Each row comes from the steps of one path. Every step used is in the known rows, and no mark comes twice. Write the path behind each row, first mark first.
Known rows:
zisi > zomi: [ -4 -18  -9   0   5  14  13  13   9   1   0 -13  -5  14 -10   0  -7  20
   2   4   1   3   1   6  13   8   5  -4   3 -26  -7]
tubofan > sepavuf: [-10  13  -9  -6   7   9  -7  10   9  -7  13 -20   3  22 -14 -11 -36  46
   1   9   1  -9   0  -2   2  14  22 -16   0 -23 -21]
vediba > zomi > zisi: [ 18  -7 -23   0 -12  14 -12   5  11   2   7 -20  -4  10 -11   4 -10  40
 -10  -1  18   5 -18  -7  23  12 -19 -29 -13 -30   4]
bosur > mavig > kavon: [  9  26  -3 -28  20   9  19 -23   3   1 -13  -9   7  14   2 -22 -23  11
  -1   2 -12  -2 -21 -15   1  23  -7 -20  -4 -30 -18]
zomi > zisi > posili > sepavuf: [ 19  -9 -21   6  -9 -13 -23  -5  13  10  33   6  -8 -11 -21  15  -8  -1
  20  -4  24  26   9 -19  18   9  10  -9  -3 -10   9]
zisi > lezir: [ -2  -1 -25  -1 -11  11  -9  -7  12  -1   5  -9   4  13   2  -2 -11   0
  -3  -3  15  -4  13  -7   6  12   5   2 -10  -8   0]
tubofan > sepavuf > posili: [-14  17   1  17  15  24 -24   7   8   6  13 -13  -8  36 -21  -4 -16  37
   0  12   9   7   1  -5  -3  22  14 -25 -11 -21 -17]
posili > sepavuf > tubofan: [ -8   0   6   4  12  30   7  12  -2   4   8  -7   0   8 -23   8 -19  41
   6   5   4  -3  -1 -30   3 -10  26 -24  -6  -6 -15]
posili > mavig: [ -5 -14  -5 -29   6   5   4  -2   0 -16  -5 -13  19   4  -3 -12 -22  34
  -8  10  -2   6 -36 -15  10  -4  14 -11  -5  -8  -2]
lezir > zisi > zomi: [  5 -15  16  -7  -4   6 -11  12   5  10  -1 -19 -13   9   4  26  -1   9
   7  -4 -11  10  -8   8  16   6  -6   3   0 -21   5]
bosur > mavig: [  0  21  -7 -23  11  15 -14  -7  -6   0  -9 -11   7  23   0 -14 -12  28
  -9   2  -4   0   0 -12   7  20   4 -11  -7 -26  -9]
mavig > kavon: [ -6   2 -13 -24   9   1  34  -6  15  -5  -5 -23  10   7  -4 -16 -31  14
  10  -3  -4  -2 -40  -8  -1  18  -3 -18  -6 -25 -18]
zisi > zomi > vediba: [ 10 -14  -8  -2   2   9  10   2  -4   0   8 -19   6   9 -15  -1  -2  18
   8   0  23  -3   8  -8  -4  13  11   4  -6 -28  -3]
zomi > zisi > posili > mavig > kavon: [ 30 -18 -16 -17  -5 -16   6 -30  12  -2  14   9   6 -17  -2   0  -7 -18
  13  -6  19  33 -30 -18  12  14  -5 -12  -6 -12   9]
sepavuf > posili > mavig > kavon: [ -2  -4  10  -6  23  18  16 -18   7   0  -8  -4   6  14  -7 -10 -10  10
  -2  12   4  22 -50 -19  -2  10  -5 -26 -17 -11  -5]
zomi > zisi > posili: [ 16 -14 -28  -3 -17 -11 -30  -3  10   3  21  -2  -2  -2  -8   9   6  -6
  14 -15  31  26   2  -8  14  26   2  -4  -9 -21  10]
mavig > posili > sepavuf > tubofan: [  0   8   8 -14  27  17  31  -8   4   5   8   1 -10  23 -16   9 -12  26
  -6  -7  -1  -4  -7 -15   1  -7  37 -24  -9  -4  -4]
bosur > mavig > posili > zisi: [ 14  29  -4 -26  23   2   6 -32  -1   8   0  19  -5  15   6  -7   3  19
 -23   2 -20   8  -9  -7   5   0  13 -17   5  -2   2]
vediba > zomi > zisi > posili > sepavuf > tubofan: [ 39 -15  -2  20 -10  22 -14   2   2   9  27  11 -20   5 -20  21  -2  17
  -1  -3  21  19   4 -21  20  -1   7 -34  -3 -18   8]
mavig > kavon > rasagim: [-18  -2 -15 -14  19  -8  33   7  11 -12   1 -10  19   1   1   9 -39   8
   5   3   6  -3 -28  19   1  31 -10 -20   7 -16 -21]
kuvaz > zisi: [ -9   2 -17 -12   5  19  -1   5   7   6  -4 -17   5  20   5 -16 -18  34
   4 -17  -8   0 -27 -14   1  13   1  -4   4   5   7]
bosur > mavig > kavon > rasagim: [ -2  21  -6 -19  30   1  18 -12  -1  -5  -7   3  16   7   7   3 -32   5
  -5   7  -3  -3 -10   7   1  34 -14 -23   7 -20 -21]
kavon > mavig: [ -8  -7 -11 -11  13   1  -9  13  -3 -13 -15  -1  13  22   3   3 -15  25
  -4  -2   3  -5 -30  10  -1  15  21 -12   9 -22  -3]
kuvaz > zisi > posili: [  9  -8 -14  -8  -3   7 -11   4   7   5  11   4  -5  19   8 -11  -9   3
  10 -23  -5  15 -18  -5   1  17  18   0  13   5  16]
tubofan > sepavuf > posili > zisi > kuvaz: [  8  11  12  22  18  18 -21  -1  11  22  26  19 -16   4 -15  -5   5  19
   2  10   8  23   7  -9   0   3  10 -20   9   9 -11]
rasagim > kavon > mavig > posili > sepavuf > tubofan: [  1  42  17  -5  42  13  10 -16   1   4 -16  13 -13  30  -3  23  -8   8
 -15 -16  -2  -2 -35 -13 -16 -11  31 -34   4   2  10]
kavon > mavig > posili: [  2   1  -8 -24  26  -8  13  -5   1  -9 -14   8   3  34   6   4  -9  13
 -14 -11  -1  -5 -34  24  -4  17  31 -14   8 -18   6]
zomi > zisi: [ -2  -5 -31  -6  -8   2 -18  -2  12   2   6 -22   8  -1 -10   3  -4  26
   8  -8  27  12  -8 -16  13  20 -14  -8 -18 -21   1]

Which path is each row?
[ 36 -12 -12  11 -12   1 -17   4  11   8  31   4 -18   1 -22  15 -14  14
   1   3  15  17  -1 -11  26   2   4 -29   2 -21  11]	vediba > zomi > zisi > posili > sepavuf
[ -8  18   3  28  13  21 -21  -2   5  13  20   8 -10  17 -18   4  -7  40
  -3  19   0  18  -6 -10  -3   1  12 -26   1   1 -13]	tubofan > sepavuf > posili > zisi
[  8   9 -19  -8   3  -7  17 -32  15   8  13  20  -8   6   8   4   5  -6
 -16  -5  -4   9  -4   0   3  -9  14  -6   1  15  11]	mavig > posili > zisi > lezir
[  1  41   0 -13  29 -10   4 -23   8   2 -14  17  -8  19  11  14   1   4
 -22 -14 -12   9 -51   2 -15 -12  15 -24  15  10  20]	rasagim > kavon > mavig > posili > zisi
[ 16 -17  -3 -18   3   5  -4  -9   1  -2   6  12   4  11  12 -14 -12   4
   3 -14 -10  20 -32 -14   3   2  18   0  16  17  22]	kuvaz > zisi > posili > mavig
[-14  -7   8   2  32  11  14  -9   4  -6  -4   8  15   7  -3  11 -19   5
  -5  18  11  21 -40   3   0  19 -10 -27  -6  -2  -7]	sepavuf > posili > mavig > kavon > rasagim
[-11  32  -4  -9  18   2 -17   2   5  -7 -22  -8   3  25   6   8 -14  13
 -10 -12   1   0 -45  -4 -11   7   7 -21   6 -13   7]	rasagim > kavon > mavig
[  6  -8   6  15  14  16 -20   2   9  23  15  20 -12  -5  -7  -3  26   4
   3  -2  12  32  -9 -12   4   2  -2 -14   1  12   4]	sepavuf > posili > zisi > kuvaz
[ 37 -24  -9  -1   2 -10  10 -13   9 -10  18  20   2  -9   1  21 -21  -8
  -8   7  18  22 -29  11  21  16 -17 -33   9 -14   8]	vediba > zomi > zisi > posili > mavig > kavon > rasagim
[ -4  39  -1 -21  31  -6   3 -15   8  -5 -21   0  -7  34   9   9  -8   3
 -19 -20  -4  -1 -46   7 -13   7  19 -22   5  -9  16]	rasagim > kavon > mavig > posili
[ 19 -24 -17  -8   4 -23   5 -22   9  -8  18  22  14 -22   3  20 -14 -24
   9  -1  28  32 -20   3  11  23 -11 -13   5  -3   8]	zomi > zisi > posili > mavig > kavon > rasagim
[  3   1 -24   9 -13   5  -7 -18  10   6  13  14   4  -9   5   4   1   6
  -7   6   1  11   1 -13   4 -12   2   0   5  16   3]	posili > zisi > lezir
[ 14 -12  21 -30   0  -5 -21  11   9  14   7 -15  -7  -7  11   9   3  -6
  14 -23   2   9 -11  -1  16  15  -2   3   3  -6   8]	lezir > zisi > kuvaz
[-11  -8   5  -2  15  23 -14  -3  -1  -2  -5  -4   7  20  -9  -4   0  26
  -9  14  10  23 -32 -16   5   5   6 -19 -18  -8   3]	sepavuf > posili > mavig
[ 13 -18  -2 -14  19  -5  21 -13   6  -7   8  25  12  -3  16   1 -29 -16
   7 -10  -8  18 -39   6  -1  15   4  -8  27  24  13]	kuvaz > zisi > posili > mavig > kavon > rasagim
[ 13 -10  -8  10  -3   4   9  -8  -4   7  16   5   4 -13 -11   5   9  23
   4  10   8  12  -4 -14  -5 -12   8   0   8  -3  -1]	posili > zisi > zomi > vediba
[ 14  -6   6  10   7  26  -3   2  -1  13  16  16 -12  14  -5   4 -11   8
  15 -19  -6  15  -3 -26  -2  -2  30  -9  15  19  12]	kuvaz > zisi > posili > sepavuf > tubofan
[ 22  -7   5 -20  32 -15  16 -13   7   6  -2  38  -4   3  11   2  12  -6
 -12 -14  -4   9 -29  16  -1  -2  28 -11  28  12  14]	kavon > mavig > posili > zisi > kuvaz
[  1 -11  -8   5  11  25  13   5  11  13  -4  -6  -8  18   1  -8  -9  22
   5 -11 -11   6 -12  -4   6   7  -4   1  14   3  10]	kuvaz > zisi > zomi
[  7   4  14  -6  38  11  22  -8  -6   0 -10  21  -4  29  -7  19 -11  18
 -12  -6  -2  -6 -22   1  -7  -3  46 -25   8  -5   2]	kavon > mavig > posili > sepavuf > tubofan
[ -4  11  -3 -23  26  -5  27  -7  13   5  14  -7  -8  19 -18   0 -26  24
  -3   1  -8  -4 -14  -3   8  -2  33 -18  -3  -7   1]	mavig > posili > sepavuf
[  8  -9  -4  -4   0  -8  -9  10   8   0  28   5  -8   5 -18   5 -23   2
  14   3   0  13   2 -10  10   1  38  -8  10 -11  -1]	zisi > posili > sepavuf
